Each row was made from one walk, in order. Every step used is in the known rows, and no mark comes twice. Write each row's walk.
In the rows, zero is written as 128.
Known rows
B/S/T/L/P: [ 83 143 133 145  93 136 109 132  97 157 147 145 137 123 115 106  97 135
 102  86 165  81  97 114 152 129  69 110 100 179]
N/L/H: [ 65 158 156 149 121 143  98 119 125  62 148 171 159 120 132 104 149 146
  79 134 177  63 115  82 151 128  91 111 117 118]
T/L/P: [ 88 161 146 116 101 151 116  94 134 117 139 123 125 127 154 106 137 129
 112  97 148  71 106 102 159 147 101 120  77 127]
H/P/L/W: [ 78  98 115 167  97 123 103 126 151 131 183 155 111 105 107 124 159 142
  87  72 144  64 111 140 132 100 116 152 102 105]
N/L/H/P: [ 62 121 137 159 120 147  96 135 133  61 170 175 151 119 123 107 155 121
  83 124 193  73 135  96 126  96 107 127 123 120]
R/P/H/L/T: [ 82  96 130  92  97 157 141 128 149  85 179 132 130  77 114 114 138 154
  74 159 160 112 101 135 104 129 145 119 123 133]
H/P/L/T: [123  96 120 113  91 148 107  95 154 100 180 139 134  95 119 105 155 162
 106 117 142  81 126 147 118 103 139 130  95 123]
B/S/T: [ 89 123 116 148  90 141  73  86 108 136 147 177 129  97  87  93 103 172
  84 117 169  85  75  87 133 114  82  97 114 158]
T/L/P/H: [ 81 150 142 112 100 150 127 129 123 118 153 126 131 121 161 100 129 114
  98 118 164  88  93  98 130 131 102 106  98 146]
W/L: [ 95 116 134 145 109 136  85  72 154  63 164 166 136  91 127  93 136 151
  78 127 145  76 117  90 142 130 104  96 103  94]
N/L: [ 81 140 155 127 112 132  76  83 143  87 152 167 142 103 125  95 158 146
  83 124 139  74 120  92 159 133  98 111  98 115]
H/L: [ 95 127 119 120 105 162 101  67 156  95 147 150  90  89 101 128 150 169
  80 105 172  74 111 103 127 123 129 112  98  99]
H/L/T: [111 134 115  90 101 175 101  59 159  83 151 135 102  79 117 130 148 187
  91 126 154  82 117 117 117 124 150 121  97 105]
B/S/T/L: [ 98 147 118 125  92 144  87  94 106 153 136 150 131 101 107 113  97 150
  96 107 157  93  97  81 126 126  82 102  96 173]
W/N/L/H/P: [ 56 113 134 187 121 153 115 168 160  61 183 186 151 100 125 114 169  97
  73 133 186  79 143  80 113 101  99 139 145 109]
S/T/L/W: [ 85 171 117 132  97 135  87  94 123 149 133 130 103 112 124 126 127 136
  85  88 145  71  91  83 121 139 107 130  78 139]
P/H/L/T: [103 126 111  87 102 176 114  94 148  81 163 140 109  74 124 123 141 175
  73 146 169  99 106 118  88 108 151 107 116 122]
B/S/T/L/H: [ 84 165 120 147  99 156 111 125  88 127 131 156 145 119 112 124  91 151
  92 118 195  85  94  72 119 122  76 102 116 175]
R/P: [ 72 109 149 126  96 136 108  82 145 101 156 147 138 101 116  84 141 142
  94 141 142  86  76  95 155 154 107 118  98 119]
P/H: [ 85 131 125 116 100 156  91  85 135  95 155 157 122  95 133  86 138 151
  79 148 168  89  69  72 111 116 115  95 114 124]
H/P: [ 89 104 110 129  99 158  75  65 152  92 161 158 107  99 118  96 148 140
  99 118 170  79 101  88 116 102 131 123 100 110]
L/H: [ 78 156 132 139 106 166 103  83 128  69 137 160 131 116 132 102 134 165
  92 139 190  66  79  65 131 128 110 107 112 110]
R/L: [ 82 129 155 142 105 127  90  87 146 100 151 143 141  94 107  96 145 156
  99 118 140  68  80 105 155 160  95 107  89 105]
B/S/T/L/W: [ 72 157 108 149  95 134  88 114 104 170 142 151 127 104 113 133 103 146
  88  82 143  83  87  91 130 122  75 136 100 158]
H/L/W: [ 69 135 111 141 109 152 100  87 156 112 152 151  81  88 108 145 155 167
  71  80 155  66  99 113 131 120 126 143 101  85]

Which walk is each row?
[ 86 149 137 125  93 137 122 148 105 137 151 130 125 126 134  94 116 110
  85 115 183  85  91 100 115 130 101  91  97 178]
S/T/L/P/H
[ 75 134 128 141  92 135 120 169  87 157 159 147 143 116 124 100  90 122
  85 108 179 100  83 112 124 112  69  95 120 198]
B/S/T/L/P/H
[ 63 140 114 170 104 149  97 104 170 113 159 163 108  83 132 119 160 140
  76 112 127  70  80  69 130 134 100 149 117  83]
L/W/N
[ 82 148 114 131 108 175 113 108 135  83 145 135 124 125 143 128 135 117
 107 117 195  80 121  71 103 110 122 130 101 125]
T/L/H/P
[ 78 132 138 168 115 148 106 107 138  35 159 172 153 110 133 103 128 151
  76 137 184  67 112  79 131 125  99  96 122  98]
W/L/H
[104  87 125 142  94 134 105 103 151 115 178 155 121 103 102 105 158 146
  97  96 162  75 120 131 128 104 118 120  99 119]
H/P/L
[ 39  97 124 148 104 134 137 158 147 116 182 147 109  87 106 130 145 132
  56 111 161  97  80 131 117 124 118 139 127 116]
R/P/H/L/W
[ 53 117 161 172 115 128 130 194 149  93 191 173 157  98 143  89 166  97
  63 133 155  88 114 107 141 122  78 116 141 129]
W/N/L/P/H
[ 94 139 145 155 101 142 133 121 127  89 153 155 144 122 116 112 141 168
  89 116 183  61  95 105 144 129  97 104 110 117]
P/L/H
[ 95 178 128 131 101 156 110 105 107 108 125 137 125 129 123 117 114 137
  89 125 199  69  96  62 109 139 106  96  92 156]
S/T/L/H
[ 74  88 109 192  99 130 124 158 177 133 197 166 113  85 109 131 175 121
  77  80 137  72 119 123 118 106 108 163 122  94]
H/P/L/W/N
[ 70 128 141 135 100 148 112 121 128 100 163 152 129 115 143  79 136 136
  86 129 176  78  69 104 136 119 103  99 118 131]
L/P/H
[ 74 131 151 154 114 138  98 119 167  90 166 173 142  83 125 103 173 123
  73 134 131  82 127  76 146 138  90 124 119 104]
W/N/L
[ 66  87 134 125 101 144 140 137 146 100 177 147 115  83  98 110 141 135
  66 138 176 107  93 123 113 127 125 109 124 131]
R/P/H/L
[100 138 151 110 102 142  93  76 149  87 155 129 155  86 122  97 140 175
 108 139 122  75  88 122 145 159 118 116  87 109]
R/L/T
[ 56 118 102 166 110 156 132 157 172 110 182 164  88  64 117 146 163 130
  47 108 162  92  95  95  87 110 118 143 141  92]
P/H/L/W/N
[ 60 128 107 140 107 153 111 126 145 111 165 154  87  85 115 139 149 155
  55 101 170  83  88 111 102 104 126 130 124 104]
P/H/L/W
[ 61 150 151 177 123 149 118 152 151  64 164 181 161 100 133 111 164 125
  71 143 169  74 124  67 136 134  83 122 138 107]
W/N/L/H
[ 90 142 109 142 100 160 106 123 117 105 145 141 118 127 114 119 120 113
  93 113 214  79 116  77  85 108 122 114  99 160]
S/T/L/H/P
[ 79 131 101 159  99 160 105 144  98 125 153 160 141 120 106 125  95 124
  94 107 213  93 112  87  95  92  91 118 123 179]
B/S/T/L/H/P
[ 94 139 147 121 113 153  97 108 170  77 170 159 158  74 144 103 171 142
  82 154 112  89 136  91 135 137 110 135 116 108]
W/N/L/T
